In the rows, 128 means zero.
Known rows, with every step that occurs
H, P, R: [ 84 105 141 117 149 126 137 159 143 125 145  97 134 151 146 128 168  78
 101  91 131 159 153 193 122 107 115 125 153 146 123 108 102 134 197 106
 114 153 164 101 148 155 120 114 155 155 125 156 121 112 117 145 144 114
  63 132 101 119 122 119 141 154 189 160]
Z, G: [147 122 154 145 130 156 106 143 131 185  92 116 141 110 144 154 148 145
 136  87  82 147 129 148 173 135 144 134 126  95 154 154 110 152 103 119
 132  95 125 120 152 123 112 183 136 106 142 136 125 145 146 161  78 123
 125 149 129 116 162 154 123  91 113  79]
R, F, G: [141 104 126 175 145 114 122 113 111 167 101 114 131 114 147 145  93 162
 154  79  68 142 117 181 145 167 128 102 126 105 188 156 158 102 152 111
 132 111 139 125 152 169 101 129 163 112 127 148 153  64 169 144 165 156
 102 171 165 130 146 176  64 118 147 186]
G, F: [155  95 137 143 152 148 138 149 140 129  99 135 151 133 152 153 108  96
 135 152 133 114  86 129  87 124 163 116 132 140 105 181 136 144 132 120
 151 134 151 168 140 103  95 135 150  96 123 104 103 163 119 128 124 163
 114 113 109 141  87  99 113 127 113  70]
V, G, F: [130 108 107 125 150  76 121 165  97 120  83 143 109 132 108 185 123 115
 184 137 129 117  99 133  87 174 169 150 151 154  88 141 127 158 137 146
 116 126 145 204 142 125 130 123 140 118 128  84  80 172 136 129  84 180
 100 106 106 154  87 122 112 147 110  82]
H, P: [ 98  99 161 163 144 135 143 126 121 151 149 117 120 141 134 147 163 109
  97  96 134 143 150 144 122 113 100 142 149 141 121 151  83 131 193 106
 120 154 153 106 145 183 123 103 135 150 112 163 141 125 135 116 151 139
  72 115 103 115 129 105 135 130 150 160]
Z, G, A, R, K: [157  86 152 187 127 180 121 149 119 159  41 125 156 131 127 155 120 103
 124 119  82 124 154 169 211 195 141 128 128  79 124 183 164 128 129 123
 144  93 130 194 185 100  99 176 162 109 126 164 100 118 109 154  49 128
  99 172 160 157 160 134 109 142  75  70]
G, A, R: [129 104 144 154 115 174 148 126 116  84  62 131 163 173 100 135 130  86
  91 166 132 112 180 121 161 176 140 111 124 114  75 148 193 117 163 129
 144 113 152 203 153  99 125 112 171 112 116 171 109 136  76 126  67 131
 116 150 140 189 129  85 139 154  94  94]
F, R, A, G, Z: [117 100 110 190 161 133 115 140 119 155  53 155 167 174 100 181  84 100
 139 145  88 144 131 169 162 171 158 117 147  87 179 142 168 154 142  92
 119 157 113 115 198 120 121 159 152 121 128 167  76 111 110 152 153 142
  76 166 156 206 161 151  84 137  96 144]
Z, G, A, R: [152  95 163 166 109 190 120 143 121 152  37 121 164 151 129 162 142 106
 114 115  92 135 164 153 200 176 153 124 123  80 108 170 163 134 129 124
 141  87 149 182 175 102 109 163 175  98 130 169 111 151 109 165  26 126
 118 167 144 162 163 121 126 116  90  51]
F, R: [109 155 101 160 144 159 129 120 155 154 107 150 153 151 150 155 118 133
 129 127 112 152 148 174 129 142 139 113 123 101 168 130 163 147 171  91
 118 160 124  94 146 124 128 137 144 132 151 150 111 156  97 124 158 117
 100 154 124 172 193 113  94 125 142 147]
R, F, G, A: [149  87 116 200 161 135 128 122  97 153  95 119 132 136 157 163  88 137
 146 102  80 134 141 168 151 178 133 100 114 106 144 175 192  92 147 115
 122  96 156 149 166 147  86 125 174 103 128 152 154  79 143 148 141 165
 100 186 161 141 130 151  48 117 120 168]
G, Z: [148 113 142 154 153 140 122 110 135 119 112 120 150 167 121 141  93  88
 119 142 132 116  86  82 107 142 135 107 123 126 100 196 161 169 125 120
 154 148 144 171 176  99  76 111 137 106 127 111 124 161 112 119 137 178
 113 118 130 149 101 102 115 117  79 108]
G, A, R, P, S: [129  78 126 140 123 146 145 145 141  60  54 136 182 170 102 155 101  96
 125 174 113 113 170 145 187 176 139  98 146 118  95 101 179  98 158 116
 139 105 151 181 168  67 104  69 173 119 125 185 108  70  91 116  64 127
 104 154 152 196 164 127 139 170 123 105]
V, G: [109 132 103 123 123  70 116 145  89 127 103 137  89 128  82 161 143 137
 179 125 129 129 134 137 115 178 142 157 148 146 114  97 128 139 139 158
  98 124 128 170 131 140 154 121 116 145 133 108 100 147 140 134  85 144
 112 122 123 139 123 142 124 149 124 130]
F, R, P: [108 134  73 163 162 142 135 121 159 132 112 148 142 142 143 165 100 163
 176 139  98 143 151 200 150 142 134 104 139 109 199 110 158 114 189  94
 110 162 106  76 158 102 127  85 136 140 151 160 109  85 113 110 157 124
  68 150 164 198 227 150  99 134 135 161]
S, P, R, A: [107 135  69 121 119 120  92 163 121  81 134 131 118 111  86 142 125  93
 135 153 143 151 144 181 131 113 163 115 161 131 170  97 175  91 122  68
 116 147 132  75 159  89 112 172 107 128 137  85  97  38  88 175  89  88
  68 135 118 123 136 147 160 186 194 151]
S, P, R: [116 154  88 108  95 132 104 147 141  68 157 112 128 117  96 132 131  93
 121 151 154 159 147 157 121 107 155 116 149 137 147 104 167 120 138  74
 129 145 145  75 149  85  99 160 122 119 152  92 105  77  81 173  75  92
  93 113  95 129 146 112 174 174 197 137]
P, B: [135 157 124  80 133 103 119 166 144 140 144 108 162 119 143 133 108 129
 106 134 117 116 116 113 129 142 110 141 152 105  81  44 123 101 122  79
  92 111 162 101 128 131 121 135 162 141 127 135 149  47 117 145 122 120
 124 130 134 101 104 142 153 156 163 115]
A, R, F: [119 112 171 110 116 131 139 101 111 116  67 115 161 135  76  95 119 131
 127 133  84 132 139 178 164 164 121  90 147 106 147 121 150  99 181 126
 177 126 114 174 133 138 135 133 159 122 116 188 114  63 151  88 138 157
 104 137 171 177 149 132 125 170 138 133]
A, R: [120 144 168 107  79 158 146 109 135 106  66 121 176 156  83 103 153 126
  94 138 118 123 161 141 169 158 127 110 136 124 129 109 142 129 165 122
 160 143 123 162 132 126 146 123 152 129 116 183 113 106 115 110  90 117
 120 129 152 182 153 106 165 161 142 110]
V, G, F, R, K: [118 102  71 169 172  85 126 164 111 141  68 161 112 132 119 187 102 107
 195 139 109 124 101 187  99 198 168 142 147 133 140 146 151 157 160 126
 110 150 130 186 164 117 118 133 138 132 136 100  52 152 123 119 124 169
  68 126 124 176 130 127  79 164 106 109]
E, G, F, R: [153 139 141 166 111 134 123 172 125 142  75  98 147 146 175 176  97  97
 137 133 120 127 100 141 126 182 158 148 141 117 188 157 119 191 163  85
 137 157 158 111 182 115  94 127 173 101 124 137 159 160 105 160 135 145
  99 151 122 180 151  89  90 128  92 104]
F, R, P, H: [108 134  74 130 161 156 105 137 183 120 119 150 160 140 163 157 108 143
 175 151  95 134 150 199 152 142 132 109 137  94 182  96 150 119 173  90
 104 152 130  99 176 115 131  88 174 135 149 143  92  75  87 128 141 110
  81 156 156 190 211 150  97 136 146 169]
S, P: [124 152 105 159  89 137 107 117 119 102 145 132 113 108  79 151 126 129
 131 150 158 144 155 112 112 110 139 140 144 127 147 144 148 115 137  77
 136 148 130  77 145 121 103 146  96 120 134  89 130  99 109 150  80 114
 101 108  87 120 143  99 162 135 161 134]
B, P: [112 144 113  88 106 125 121 103 130 104 192 137  99 124 131 145  93 133
 142 109 101 103 170 103 110 140  96 136 146 121 167 146 132 108 122 119
 148 178 130 130 143 106 142  88 141 112 148 124 116 115 137 135 148 120
 118 139 123 154 152 130 150 121 130 133]
E, G: [141 138 155 143  70 104 117 162 102 138 108  83 104 125 143 141 114 117
 128 114 127 117 122 110 152 179 122 161 143 128 182 114  96 167 133 112
 121 132 143 105 165 136 118 123 147 126 114 148 192 117 127 161 126 124
 124 149 143 140 147 124 119 134  99 130]

Rows
[148  93 147 139 136 135 123 159 150 120  56 120 183 157 116 179  92  95
 167 171  84 120 123 161 173 143 168 149 147  99 154 121 110 169 141 114
 129 126 146 154 202 129 106 136 209  91 135 165  59 117 126 162  85 149
 102 135 122 198 123 129 109 130 103  95]	A, G, F, R, P, H
[153  82 184 142 119 113 140 149 113 118  57 103 158 144  96 165 106  85
 143 155 103 125 111 108 152 141 159 158 145 125 119 151 102 168 103 140
 146 111 139 161 163 138 108 161 172  90 119 153  83 145 154 155  74 160
 127 116 108 164  70 116 129 128  91  70]	A, G, F
[168 133 131 203 109 162 127 119 145 167  81  97 153 171 167 171 108 119
 118  90 105 136 109 104 130 174 149 108 105 123 143 199 170 174 130 108
 113 138 159 113 195 138  71  98 156 102 127 118 145 147 100 166 115 145
 123 152 144 158 132 127 104 100 116 154]	F, G, Z
[114 124 115  59 104 107 120 120 165  78 169 145 120 136 140 167  81 109
 153 111  84 113 160 111 130 151 102 129 148 118 161  96 117 133 103 103
 140 162 151 117 152  82 117  86 159 116 156 134 114  88 149 143 126 107
 139 138  90 138 161 141 162 131 180 143]	B, P, S
[141 107 118 115 158 125 118 156 146 124 103  83 155 156 164 126  97  88
 141  92  73 154 102 201 136 152 149  74 124 117 160 134 188 131 140 111
 133 121 159 140 173 105  75 134 192 105 150 129 122  70 125 161 151 146
  93 178 165 146 120 165  88 147 167 166]	P, R, F, G, Z
[113 120  81  67 122 109 116 142 154  79 190 112 100 116 139 121  65  79
 158 111  79 109 152 179 125 152  98 121 148 124 206 116 149  99 119 114
 139 175 121 141 157  73 122 108 149 134 159 118  71  54 125 151 162  92
  88 152 149 148 149 158 142 180 153 151]	B, P, R, K
[138 133  95 153 112 129  99 134 130  95 119  98 130 133 108 152  99  90
 137 120 115 163 123 167 119 135 159  89 141 120 172 158 201 125 155  67
 141 142 154  98 184  92  54 147 144  97 152  93 119  54 101 172  96 137
  64 140 117 139 137 124 121 160 188 166]	S, P, R, F, G, Z
[146  86 149 168 123 175 116 143 132 138  47 116 168 141 126 166 125 133
 135 128  82 131 176 162 210 171 151 118 140  91 128 169 159 109 136 120
 143  93 130 177 178  89 112 141 164 100 133 170 115 113 109 149  35 126
  99 162 166 177 179 148 129 123  82  56]	Z, G, A, R, P
[145 105 146 142 140 115 137 165 141 123  52 101 183 151 112 189  70 102
 161 164  79 121 120 149 165 155 163 151 167 103 139 100 117 146 148  96
 120 124 144 123 178 124 105 144 199  98 140 178  85  81 140 157  94 149
  89 130 128 197 121 138 121 146 122  75]	A, G, F, R, P, B
[157 108 128 154 173 160 111 178 165 181  69 117 184 117 180 197  97 143
 164 123  55 140 106 184 155 151 165 122 151  80 149 159 136 146 140  71
 122 116 149 106 185  87  86 166 183  93 155 133 106 103 124 159  93 145
  82 157 133 160 180 156 102 109 118  40]	Z, G, F, R, P, B
[117 135  97 113 119 112  98 144 123  79 147 107 120  99  89 126 110 101
 143 149 128 160 137 180 119 107 148 102 154 126 167 119 175  93 151  80
 143 133 132 100 146  89  90 167 126 119 153  96 113  46 118 157 106 117
  71 124 112 119 138 128 136 172 202 152]	S, P, R, F
[ 98 121  79  61 137 108 102 149 137  74 182 136 112 134 133 135  86  93
 148 112  89 121 163 171 121 144 117 117 164 125 195 101 157  90 115 100
 129 172 128 138 153  70 140 109 150 122 149 116  86  56 115 159 157  91
  88 170 144 157 134 175 157 166 162 145]	B, P, R, A
[141 117 113 159 172 159 142 138 158 141  85 150 167 153 168 176  98 104
 139 147 112 136  97 160  91 129 172 106 122 117 135 184 162 160 168  95
 143 160 148 140 156 103  94 136 171  95 140 119  91 182  95 121 146 156
  90 134 106 184 138  86  89 117 122  86]	G, F, R
[106 120 153 135 144 107 135 154 134 159 163  97 145 134 145 151 149 108
  91 109 128 132 140 138 124 128  89 155 167 123  84  88  81 119 192  68
  94 140 181  82 141 187 119 118 160 160 108 167 158  65 130 138 148 133
  67 120 103  93 108 120 148 148 185 148]	H, P, B
[106 147  97  42 108 121 118 132 159  77 191 117 119 139 149 132  90  99
 143 114  95 122 170 152 110 137 115 119 145 125 173 110 147 110 125 116
 133 175 146 141 142  71 141 102 157 115 159 126  93  97 115 157 140  91
 109 157 127 153 144 143 163 147 168 134]	B, P, R
[127 156 114 124  92 144  80 138 143  96 162 135 128 113 105 147 142 109
 134 170 156 126 147 108 123 102 136 140 138 112 124 116 132 129 108  71
 126 139 157 102 170 139 106 150 145 116 129  75 114  83  76 175  57 102
 109 118  74 104 127  97 163 141 177 147]	S, P, H
[152  91 182 157 110 116 131 120 111 116  64  95 152 171  72 153  93  79
 133 142 110 122 111  83 171 151 144 151 140 110 113 163 113 191 103 144
 148 117 129 168 187 126 100 139 159  97 124 164  94 142 154 156  91 171
 132 115 130 168  91 117 133 122  68  97]	A, G, Z
[107  92 114 147 136  84 131 139  67 100  55 143 117 154  66 164 129 110
 159 147 115 115 162 153 149 213 148 132 151 129  80 126 181 105 169 150
 126 104 138 245 143 123 148 117 152 124 119 153  89 122 126 124  67 169
  93 150 146 179 122 127 103 173 100 112]	V, G, A, R, F
[ 99  83 162 138 141 106 142 147 154 128 125 120 140 152 144 162 153  89
 117  95 124 152 137 150 150 122 109 138 153 135 109  98  68 150 176  96
 113 141 170  85 160 165  91  97 156 156 115 173 132  99 139 128 130 130
  92 117  61 105 139 124 141 137 200 157]	H, P, S
[146  87 148 163 135 123 143 147 135 123  45 113 166 150  99 186  84 110
 172 161  87 131 121 155 159 144 168 143 154 114 162 147 114 160 140 121
 134 125 125 135 178 122 105 139 174  94 137 175  69 126 147 145 100 154
  91 128 127 204 134 130 111 132  94  84]	A, G, F, R, P
[101 106 103  62 116  99 108 154 126  74 155 125 122 141 102 140  76  82
 153 115  78 120 174 163 146 149 119 132 167 117 203  91 144  98 107 111
 124 162 129 142 169  86 146 121 164 117 145 142  75  50 138 178 133  89
  95 165 150 171 130 182 161 168 155 138]	B, P, R, A, G
[138  54 135 160 152  99 118 179  83 128  52 135 150 132  84 168  88  93
 138 156 101 120  96 152 159 149 168 146 166 119 156 139 115 124  94 119
 127 124 117 157 175 137 122 166 142 111 100 142  73  82 153 156 112 149
  90 137 142 161  75 170 113 158  89  92]	R, A, G, F
[147 100 161 159 122 135 146 146 127 138  41 115 173 163 106 181  91  91
 141 157  99 134 122 143 154 149 178 145 142 105 142 147 116 180 135 123
 141 128 134 144 175 128 108 166 187  89 135 171  68 162 139 160  97 152
 114 133 101 194 116 103 104 124 100  86]	A, G, F, R
[151 115 130 168 125 122 116 186 107 150  65 118 139 142 164 189  90  98
 143 139 110 121  92 160 131 192 162 141 150 117 206 150 122 176 154  73
 127 160 146 115 194 119  97 137 166 113 114 139 154 126 112 158 151 142
  74 160 144 183 149 120  79 143  89 108]	E, G, F, R, A
[162 118 162 149 100 120 123 178 109 129  93  81 127 132 160 163 106  93
 138 137 125 112  91 104 118 172 149 158 143 130 165 154 102 183 132 108
 143 140 163 140 175 124  87 128 166 100 108 128 170 144 127 158 117 149
 119 129 129 153 112 104 106 133  80  92]	E, G, F
[156 115 115 218  92 178 152 129 125 147  43 117 155 165 152 176 103 111
 103 108  96 115 175 152 184 221 142 109 107 107 142 166 198 118 159 106
 106 121 153 151 182 141  93 104 177 127 110 158 121  94  79 176  75 110
 109 186 172 180 157 128 102 155 120 153]	F, G, A, R, K
[145 115 175 150 100 163 140  95 122 143  34  99 181 168 100 126 108 125
 119 105  70 131 130 166 173 194 138  77 130 106 160 164 178 131 188 106
 172 133 139 170 172 142  98 119 184 107 117 180 131  76 139 118 129 175
  96 151 179 199 150 136 105 151 133 149]	A, R, F, G, Z
[124 113 102 138 114 115  95 163 110  74 106 110 142 138  57 155 104  60
 134 168 138 151 129 151 153 128 171 130 167 123 163 125 174 129 114  73
 128 140 129 102 193  86  86 174 127 113 136 100  81  50 100 188  74 115
  71 125 113 149 115 138 162 184 157 129]	S, P, R, A, G, Z
[143  81 145 148 135 112 139 159 154 109  30 113 181 160 107 203  74 100
 178 158  83 136 121 156 176 157 176 140 156 106 162 105 103 169 136 117
 126 118 135 127 185 104  91 134 189  99 144 177  63 101 147 147  86 151
 108 132 108 199 146 139 113 145 126  88]	A, G, F, R, P, S
[125  77 117  89 151 101 120 210 122  90  66 109 163 145 112 144 104  54
 132 145 106 143 109 199 159 141 183 115 161 123 153  89 140 126 108 118
 116 117 137 157 172  96 123 175 169 119 126 136  57  64 121 174 108 114
  90 153 139 160  79 182 131 192 155 110]	P, R, A, G, F
[141 119  90 139 191 145 140 166 169 128  96 129 175 138 169 189  73 127
 159 166  99 121  95 177 104 141 156 106 152 111 132 129 159 131 178  72
 121 153 152 123 165  89  90 107 179 111 144 127  94  85 102 118 145 156
  64 128 137 191 151 128 105 144 138  85]	G, F, R, P, B
